Known rows, with every step that occurs:
lutud > pabut > ledef > zamim > tomo > zafu: [ 15  24   3   3 -15  25  39 -44   6  -6 -11  20 -32  40 -35 -27 -48   4
 -61 -30  61  26 -25]
zamim > ledef > pabut > tomo > zafu: [ 15  46  -2  -1 -15  45  71 -29  12  -4 -19 -14  27  21 -14  12 -26 -17
 -25  -8  27  19 -28]
tomo > zafu > lutud > zamim > ledef: [ -3  70  -2   3  11  61  39  -8 -27  -1 -50  -4 -11 -27  -4  -8  -2 -39
 -35 -15  54  23 -11]
lutud > pabut > ledef: [ 17   1   8  12  -1 -12  11 -24  13  -1 -26  29 -35  41 -31 -27 -40  15
 -44 -17  54  13 -31]
pabut > ledef > zamim > tomo: [ -4  31  15  14  -9   2  19 -67  17  -6  21   0 -28  32 -23 -24 -18 -15
 -62 -15  24  34 -33]
loviz > lutud > zafu > tomo: [ 13  37 -45  14   6  49 -47 -37  -8  15 -37 -12  -8   5   2  -6   2 -26
 -33  -9 -11  29  21]
lutud > zafu > tomo > zamim: [ -5  28 -29  22 -25  52 -17  -5 -46   0 -36 -25 -23   9   2 -33 -19 -16
  -1  -3  13  31  -3]
zamim > tomo > zafu > lutud > pabut > ledef: [ 12  55 -10   1  -7  41  42 -23 -16   1 -55   3 -45  20 -19 -16 -41 -17
 -68  -3  23  47 -10]
loviz > lutud: [  3  31 -15  17  26  24 -19 -14  24   5 -25  16  -5  -7  -2   3  15 -26
 -35  -5   8   6  13]
pabut > ledef > zamim > lutud > zafu > tomo: [-15  32  20   9 -28  38 -15 -71   4  -2  29 -16 -20  31 -10 -26 -15 -30
 -52  -9  16  63 -21]
pabut > ledef > zamim: [ -5   9  23   4   2   0   8 -48  14  -6  19   3  -8  19 -11 -19 -11  -9
 -42 -17  45  20 -37]
tomo > zafu > lutud > pabut > ledef: [ 10  31  -5 -15   8  44  23   0 -25   4 -60   8 -19   2  -5  -8 -34  -9
 -43  -7  52  31 -12]
ledef > zamim > tomo > zafu > lutud: [-20  52  -6  -6  -2  60  14 -36 -14  -7  -5  -7  -6 -20  11  -6  -9 -42
 -46  -5  19  29  -4]
lutud > zafu: [  6  11 -20  12  -3  28 -60 -15 -35   5 -26   5  -7   3  -2 -20 -10 -11
  -4  13  11 -13  22]
pabut > ledef > zamim > lutud > zafu: [-11  34  28   9 -13  25 -32 -62   7  -5  31   6 -16  23 -14 -25 -10 -29
 -50   1  28  34  -7]
ledef > pabut: [  2   9   2   0   0   1   0 -15  15  -8  -8  17  25   3   8  -2 -13 -12
  -4   2  19 -10 -17]
tomo > zamim: [-19  25   4  28  -5  24  21  24 -12 -11 -27   5 -22  -5  -2 -25  -2 -18
  -1   0  38   4 -12]
zafu > tomo > zamim > lutud > pabut > ledef: [-17  41  20  31 -38  35  55 -13  13 -12 -14  -8 -57  39 -21 -34 -32 -18
 -44 -19  34  77 -41]
ledef > pabut > tomo > zafu: [  4  18  -8  -1 -27  65  60  -4   1  -9 -24  -4  24  -8  13  19 -23 -12
 -12   3  15   7 -18]
tomo > zamim > ledef > pabut: [ -1  57   9  13   2  -2  45  -6  15 -11 -10   3  10  26 -17 -22 -18 -23
 -10 -14  52  11 -35]
pabut > ledef > zamim > tomo > zafu: [  1  27  11   7 -15  35  40 -46  -4  -3   1  -9 -21  26 -18 -18 -19 -15
 -52 -17  32  34 -19]
lutud > zamim > tomo > zafu: [ -2  48  -5  39 -22  63  52 -14 -20  -9 -38  11 -49 -15 -18 -21  -7 -23
 -34 -15  31  11   2]

Rows:
[-18  64  -7   9  -2  39  41  -8   5 -16 -36  16 -33 -17   3  -9 -33 -21
 -52   2  40  37 -37] => zafu > lutud > pabut > tomo > zamim
[  5  55 -41  21   3  57 -24 -16 -14   8 -42 -14 -16   3   1 -16   1 -32
 -28 -14   6  37  15] => loviz > lutud > zafu > tomo > zamim
[ 10  75  -6  31  29  19  18 -44  36   0 -17  20 -20  -2 -28 -10  16 -34
 -58 -35  46  13  -9] => loviz > lutud > zamim > ledef
[ -8  49   1  47 -16  24  31 -35   4 -13 -15  19 -55  -9 -22 -27  -4 -22
 -45 -14  24  10 -14] => lutud > zamim > tomo
[ -9  51  -8 -10  -3  51  17 -39  -4 -11 -11  15 -15  -7  -2 -14 -30 -29
 -56 -15  41  25  -9] => ledef > zamim > tomo > zafu > lutud > pabut
[-16  48  32  32 -18  21  38   2  21 -17 -11  27 -57  30 -29 -35 -25 -19
 -43  -5  54  41 -21] => tomo > zamim > lutud > pabut > ledef
[ -5  49  -3  14 -19  18  59 -19   6  -8 -15 -28   4  31  -8 -21 -23 -23
 -13 -26  31  48 -52] => zafu > tomo > zamim > ledef > pabut
[-20  81  -2  26   5  27  18 -41  -2 -11 -24  12 -46 -31   1 -18  -2 -44
 -62  -1  16  32 -19] => zafu > lutud > zamim > tomo
[ -9  82  -4   6   2  30  54 -24  15 -13 -31   7 -28   4 -16 -13 -37 -26
 -63  -7  49  47 -48] => zafu > lutud > pabut > tomo > zamim > ledef
[-26  23  28   8 -12  26 -14 -41  38 -19  37  38 -15   4 -10 -19 -15 -29
 -43 -11  46  12 -12] => ledef > zamim > lutud > pabut
[ 11  54 -24   9 -20  30   5 -31 -23  -1 -22 -27   5  32  -9 -31 -30 -22
  -9 -15  24  36 -23] => lutud > zafu > tomo > zamim > ledef > pabut
[ -6  35  -7  -7  18   9 -17 -14   2  -5 -35  27 -17 -11   4 -13 -27 -17
 -42   1  36  15 -18] => zafu > lutud > pabut
[ 14  91  -9  26  13  31  60 -64  58  -7  -5  18  -1  -3 -23   8   1 -35
 -69 -33  37  22 -30] => loviz > lutud > zamim > ledef > pabut > tomo
[-10  45  -3  26 -20  27  51  -8  -9  -4 -24 -35 -21  30 -14 -26 -14 -22
 -15 -24  28  53 -42] => zafu > tomo > zamim > ledef
[ -2  61   5  -6  10  -2  10 -67  20  -9  -2  20 -34  18 -15 -24 -39 -21
 -88 -13  41  47 -42] => zafu > lutud > pabut > ledef > zamim > tomo
[ -8  53 -15   4  -6  62  22  -7 -30   0 -51 -12 -26 -14   5  -3 -10 -36
 -39  12  -5  35  11] => zamim > tomo > zafu > lutud
[  3  52 -20   2  -6  52  23  -9 -21  -3 -57   8 -36  -1  -7 -10 -33 -23
 -50   1  17  29   5] => zamim > tomo > zafu > lutud > pabut
[  0  49  11  34   3   9  32 -34  10  -7 -11  14 -25   4 -31 -25  -1 -22
 -34 -27  56   4 -29] => lutud > zamim > ledef
[  4  76   0  -7  13  52  48 -19 -13  -5 -42   3  12 -25   3  -3 -11 -40
 -31 -17  56  20 -19] => tomo > zafu > lutud > zamim > ledef > pabut
[ 11  40 -25  18   8  36  20 -30  44  -3 -27  32 -22   4 -17   8 -18  -9
 -64 -17  23  16  -7] => loviz > lutud > pabut > tomo
[-20  21  -6  28 -25  41  38  10 -18  -8 -28 -27 -26   5   5 -23 -10 -18
  -4 -14  18  43 -32] => zafu > tomo > zamim
[ -6  12 -11  15 -28  85  56   8 -21  -3 -39 -16 -11 -13   4  15 -13 -12
 -17   6  11  15  -4] => pabut > tomo > zafu
[-37  40  14  34 -36  56  37   5  -2 -12 -12 -22 -37   6   3 -22  -3 -38
 -16  -2   5  62 -20] => zafu > tomo > zamim > lutud
[ 18  89 -14  19   7  64  76 -44  37  -3 -26  11   6 -10 -20  13   0 -35
 -59 -36  45  23 -15] => loviz > lutud > zamim > ledef > pabut > tomo > zafu
[  3  47 -25  19 -20  39  -4 -20 -38   3 -32 -33 -18  30 -14 -36 -21 -21
 -11 -13  22  40 -14] => lutud > zafu > tomo > zamim > ledef
[  1  53 -10  35  23  32   6 -26  26  -3 -23  30 -25 -26  -9  -7  20 -31
 -46 -25  35   4   4] => loviz > lutud > zamim
[  2  11  -8  20 -19  29  33 -20  17 -12 -20  24 -29  12 -18  -5 -39   7
 -39  -6  32   9 -29] => lutud > pabut > tomo
[ -4  45 -10 -14 -12  71  54 -14  -4  -9 -32  -8  27 -28  26  24 -22 -29
 -27  11  11  23 -20] => ledef > pabut > tomo > zafu > lutud
